What can hang from each mark
j698: j374
j809: j74
j374: j698 j862
j200: j74 j862
j403: j374 j652
j652: j768 j862
j768: j652
j74: j200 j809
j862: j200 j374 j652

Known rows, with every way that one mark hangs from another
j403{j374{j698 j862{j200}}}: [-5 -10 -9 -22 2 -12 13 29 -5 6 -15 -2 -16 -3 13 -12 -18 -9 1 2 4 3 -24]
j862{j200{j74} j374{j698} j652}: [-45 -4 -8 -12 8 -22 4 63 5 0 -15 0 -12 -18 6 13 0 1 -8 -5 6 -2 -10]
j200{j74{j809} j862{j374 j652{j768}}}: [-41 -11 -6 6 9 -12 -3 28 -4 -5 4 -13 -9 -11 21 10 14 -2 -4 -7 8 -3 4]
j809{j74{j200}}: [-4 -3 -7 8 2 1 -2 10 4 1 1 -2 2 -9 -6 6 6 -6 9 -8 2 3 5]
j862{j200{j74}}: [-22 -2 -8 13 -2 -7 13 14 8 2 1 -8 -2 -4 2 2 3 4 -2 -5 2 0 1]
j698{j374{j862{j200}}}: [-6 -5 18 -9 -3 -23 11 12 0 2 -8 -6 -6 -7 3 -18 -12 -2 0 6 3 1 -12]
j74{j200 j809}: [-8 -7 -3 -1 4 -3 8 -11 3 -3 3 -8 -2 4 -1 9 14 0 16 -7 6 5 0]
j768{j652{j862}}: [-3 -5 7 -6 4 8 2 26 -3 3 0 -7 2 -1 2 1 -12 -3 -16 0 1 -2 3]
j768{j652{j862{j200{j74{j809}} j374}}}: [-34 -11 -1 -5 7 -14 13 58 1 2 -2 -14 -3 -5 12 12 -5 1 -15 -7 7 3 2]
j862{j652}: [-15 -1 4 -10 3 -1 -6 6 0 -2 -5 3 -4 -3 2 6 1 2 -8 -2 2 -1 -1]
j862{j200 j374{j698} j652{j768}}: [-43 -5 9 -27 15 -18 -2 51 4 -3 -23 3 -17 -20 30 5 -12 -3 -4 -8 0 -5 -19]
j200{j74{j809} j862{j374 j652}}: [-35 -9 -12 7 5 -12 0 29 -6 -3 5 -10 -5 -4 7 13 14 1 -2 -3 10 2 8]
j374{j698 j862{j200 j652}}: [-23 -6 0 -35 4 -5 6 36 1 1 -19 1 -13 -14 11 -8 -12 -4 7 -1 7 1 -18]
j809{j74}: [2 0 -9 7 0 1 -9 10 -1 1 -1 2 3 -10 1 0 0 -6 5 -4 -2 3 5]
j768{j652}: [-1 0 3 -4 7 1 2 -1 0 1 1 -5 2 3 8 8 -12 4 -8 1 0 -3 4]
j809{j74{j200{j862{j652}}}}: [-22 -6 -8 9 6 5 -4 9 1 -1 1 -6 -2 -11 3 9 5 -5 5 -7 5 2 9]
j200{j74{j809}}: [-10 -6 -15 12 -2 -4 6 0 -1 -1 8 -9 1 1 -3 8 19 1 5 -4 6 3 5]
j403{j374{j698 j862{j200}} j652{j768}}: [-14 -13 -4 -29 5 -10 12 24 -7 5 -16 -5 -25 -2 28 -16 -19 -14 17 -1 2 -3 -31]
j74{j809}: [0 -5 -4 -3 1 -1 2 -10 -2 -2 2 -3 -1 3 7 3 7 0 10 -3 3 5 2]
j200{j74 j862{j374 j652{j768}}}: [-40 -6 -1 10 8 -8 -5 38 -1 -3 2 -10 -7 -15 14 7 7 -2 -14 -4 4 -7 3]
j374{j698 j862{j200{j74} j652{j768}}}: [-37 -8 -5 -18 4 -6 8 45 5 0 -13 -8 -15 -24 15 -9 -2 -5 2 -6 6 -4 -17]
j374{j698 j862}: [6 -4 -7 -20 -2 1 3 27 -4 1 -7 -1 -5 -10 -3 -12 -4 -9 12 4 6 2 -14]

Rows
[-17 -5 -14 -6 -2 -6 17 41 3 4 -7 -8 -7 -14 -1 -11 0 -5 10 -1 8 2 -13] -> j374{j698 j862{j200{j74}}}
[-31 -7 -13 -4 12 -8 -6 51 -2 -2 -9 -2 -8 -21 5 14 3 -11 7 -7 8 1 -1] -> j809{j74{j200{j862{j374{j698} j652}}}}
[-37 -7 4 -10 1 -6 5 31 8 0 -8 -10 -11 -16 14 -10 -1 0 -4 -7 5 -4 -9] -> j374{j862{j200{j74} j652{j768}}}
[-10 -5 11 -14 7 -6 -3 55 -5 2 -5 -4 -1 -3 4 5 -14 -4 -22 0 2 -2 0] -> j768{j652{j862{j374}}}
[-50 -6 -2 -12 10 -20 1 62 7 -2 -16 -3 -15 -23 20 9 1 -3 -9 -10 3 -6 -15] -> j862{j200{j74} j374{j698} j652{j768}}
[-51 -10 1 -8 9 -22 2 37 6 -3 -9 -7 -13 -13 26 11 7 3 -5 -13 5 -1 -5] -> j862{j200{j74{j809}} j374 j652{j768}}
[-34 -12 -13 -9 3 -18 13 72 -1 1 -9 -8 -7 -15 5 4 7 -9 1 -7 8 5 -10] -> j652{j862{j200{j74{j809}} j374{j698}}}
[-36 -12 -1 -13 3 -8 7 20 4 -2 -5 -12 -13 -13 21 -6 7 0 6 -9 8 1 -8] -> j374{j862{j200{j74{j809}} j652{j768}}}
[-22 -6 12 -6 3 0 7 29 5 1 -8 -5 -7 -10 20 -13 -8 -7 -7 -8 -3 -2 -9] -> j652{j768 j862{j200}}
[-17 -9 -11 -3 -5 -7 17 15 2 1 1 -12 -5 -3 5 -8 7 1 13 -4 9 7 -3] -> j374{j862{j200{j74{j809}}}}
[-13 -7 -21 24 0 0 10 -6 -4 -1 15 -17 1 1 4 4 16 0 9 -1 7 3 11] -> j200{j74{j809} j862}
[-46 -9 -3 -7 6 -23 4 39 4 -1 -7 -4 -10 -7 12 15 6 6 -5 -9 7 3 0] -> j862{j200{j74{j809}} j374 j652}
[-31 -6 0 -14 14 -7 -7 42 -5 -5 -11 -2 -13 -18 25 4 -5 -8 -4 -2 2 -6 -10] -> j200{j862{j374{j698} j652{j768}}}
[-14 -10 -11 1 -4 -13 14 24 -1 8 -2 -9 -11 2 2 -10 -6 -3 -9 0 7 2 -11] -> j403{j374{j862{j200{j74}}}}
[-15 -6 2 -30 5 1 -6 31 -2 -2 -14 -1 -13 -20 13 -11 -4 -9 4 -2 6 -4 -18] -> j374{j698 j862{j652{j768}}}
[-11 -7 9 -12 1 10 0 22 -4 1 -3 -5 -8 -2 10 -9 -1 -12 7 -3 0 -6 -9] -> j403{j652{j768 j862}}
[-24 -6 15 -16 8 -10 7 58 1 3 -11 -4 -4 -5 16 4 -23 -1 -20 -4 0 -1 -3] -> j768{j652{j862{j200 j374}}}
[-31 -8 8 -22 8 -11 4 70 2 0 -19 -1 -12 -21 22 -9 -12 -13 -6 -7 -1 -3 -19] -> j652{j768 j862{j200 j374{j698}}}
[-50 -5 7 -4 9 -19 0 48 9 -2 -11 -3 -12 -16 19 8 1 2 -16 -10 1 -6 -6] -> j862{j200{j74} j374 j652{j768}}
[-11 -8 25 -18 2 -17 -6 13 -5 -2 -8 -4 -11 -15 7 -15 -4 -6 -9 3 4 -5 -14] -> j698{j374{j862{j652{j768}}}}
[-25 -5 1 4 6 4 6 -1 2 -2 3 -10 -5 -1 2 9 4 0 1 -4 5 -1 4] -> j74{j200{j862{j652}}}
